Each row was made from one walk, in order. Every step used is in the known rows, and no mark comes twice. Write each row's walk.
In the rows, zero is written as 128.
Known rows
Q, Z, N: [ 80 126 104 148 143 126 118  77 150 161 128 143 154 233 102 119 164 102
 165 129 116  88 126 152]
F, N: [ 90 145 148 114 145 154 128 141 130 154 130 102 179 219  76 114 157 104
 138 139 109  99 133 126]
L, Q, Z, B: [ 83 160 122 149 111 150 102  85 136 150 128 140 145 199 107 143 169  94
 156 128 147  76 132 158]
Q, F: [105 158 144 113 130 139  96 147 125 152 109 137 164 176  94 131 164  97
 126 144 100 103 134 156]
L, Q, F: [ 93 176 136 134 117 149 103 130 131 158 107 138 157 183 108 148 168  90
 132 143 125  87 128 154]
Q, F, V, K, U: [104 158 119 103 123 145 111 171 129 131 120 130 176 167  88 131 187 121
 114 162 109 113 129 141]
N, Z, B, K, V: [110 143 118  99 134 172  67  86 131 121 141 118 181 192  83 109 176 120
 146 127 125 133 149 147]
N, F, V, K, U: [113 161 119  96 129 144 114 157 127 131 125 132 174 183 104 135 197 130
 114 168 103 140 140 141]
V, F: [107 148 158 118 153 131 128 120 134 176 110 120 161 201  74 124 173  77
 104 145 101  88 153 162]
K, V, F, N, Z: [115 131 138 113 174 144 111 108 147 166 116  73 186 224  72 105 185  85
  98 146  85 109 156 143]
L, Q: [ 88 169 134 140 114 158 114 125 122 155 122 134 158 201  96 148 166  83
 138 135 143  91 136 144]
K, V, F, N, Z, Q, L: [115 131 124 113 179 146 118 103 152 174 114  84 164 224  76 102 171  85
 105 142  83 100 150 136]
N, F: [114 162 143 106 137 137 100 134 122 151 113 139 162 190 111 136 174 107
 127 149  94 129 143 155]
F, N, Z: [ 86 146 141 113 150 151 110 116 149 154 130 101 185 223  93 110 158 124
 140 138 107 103 131 148]
Z, Q, F, V, K: [105 157 109 104 139 156 123 148 135 151 122 142 130 180  99 117 160 109
 146 148 100  99 116 125]
F, V: [ 89 143 147 105 114 140 124 164 128 136 133 134 163 183  88 127 186 101
 116 139 136 114 133 144]
B, K, V, F, N: [119 132 121  83 162 171 115 122 134 145 136  84 208 207  65  96 198  85
 107 148 105 146 157  98]
Q, Z, B, K: [ 96 136 116 117 125 154  94  79 131 132 146 136 164 195  91 113 177 104
 159 124 135 103 140 144]
L, Q, F, N, Z, B, K: [ 93 175 128 118 128 163  95 111 147 147 113 123 167 182 106 132 173 112
 141 145 119  95 125 141]
F, V, K: [ 88 143 124 107 108 155 124 175 124 125 136 119 180 187  83 133 191 118
 116 157 142 123 139 131]

Write each row's walk
[108 159 146  95 130 131 110 151 133 143 115 141 159 178 118 134 192 116
 114 154 101 134 137 155]	N, F, V
[ 77 157 109 149 126 132 117  86 158 162 116 146 146 213 127 141 181 105
 149 141 128  86 121 155]	L, Q, Z, N, F, V
[100 141 128 100 152 168  96 105 145 135 138  89 191 213  78  99 170 125
 145 137 106 118 139 126]	F, N, Z, B, K, V
[116 131 141 114 171 146 120 120 137 166 116  74 183 221  64 107 184  76
  97 146  87 107 158 131]	K, V, F, N
[ 98 169 123 118 134 164  90 109 147 146 116 111 173 187 102 127 178 108
 136 146 115 101 129 136]	L, Q, F, N, Z, B, K, V
[104 147 150 102 170 145 118  98 157 166 118  98 176 205  77 103 176 106
 116 148  90  95 146 150]	V, F, N, Z, B, K
[119 132 105  82 171 172 113 105 150 153 133  95 189 208  79  93 185  94
 113 143 102 138 149 103]	B, K, V, F, N, Z, Q, L
[ 99 155 107 107 141 152  92 110 156 148 125 136 152 193 116 115 164 135
 146 143 106 108 123 159]	N, Z, Q, F, V, K
[ 91 138 126 133 122 142  95  81 129 139 138 139 151 198  93 121 166 102
 161 122 131  85 138 162]	Q, Z, B
[ 74 153 107 159 126 139 117  79 149 165 121 143 148 223 113 141 168  94
 159 132 136  76 124 152]	L, Q, Z, N
[ 97 141 113 123 148 129 122 123 142 149 112 148 146 209  99 124 176 115
 149 150  92 120 125 134]	Z, N, F, V
[ 80 158 107 154 129 135 112  79 153 166 115 145 146 219 123 142 173 101
 155 139 125  84 124 156]	L, Q, Z, N, F
[102 149 107 118 140 158 132 124 127 166 127 157 109 202  91 122 128  88
 153 123 120  84 123 124]	Z, Q, L
[113 143 124  99 143 166  72  80 138 130 135 114 179 191  82 106 181 115
 137 132 116 126 152 153]	N, Z, B, K, V, F
[ 84 131 105 137 145 117 115  83 160 159 121 148 151 221 122 121 179 117
 154 140 104 101 124 159]	Q, Z, N, F, V
[101 149 148 112 177 135 132 100 163 184 112 103 159 217  86 105 165 103
 118 148  81  79 137 157]	V, F, N, Z, Q
[117 132 138 113 170 150 105 102 142 158 118  75 179 216  64 104 183  88
 106 143  86 106 158 140]	K, V, F, N, Z, B
[ 96 157 143 107 147 139  96 131 150 157 109 116 177 191 105 116 163 123
 131 148  86  98 125 159]	Q, F, N, Z
[102 138 103 116 128 157  99  78 129 127 153 137 168 196  81 111 178 109
 161 126 132 104 139 138]	Q, Z, B, K, U
[105 159 120 108 156 156 125 131 139 165 119 133 130 196  95 108 142 105
 158 140  83  87 114 122]	Z, Q, F, N
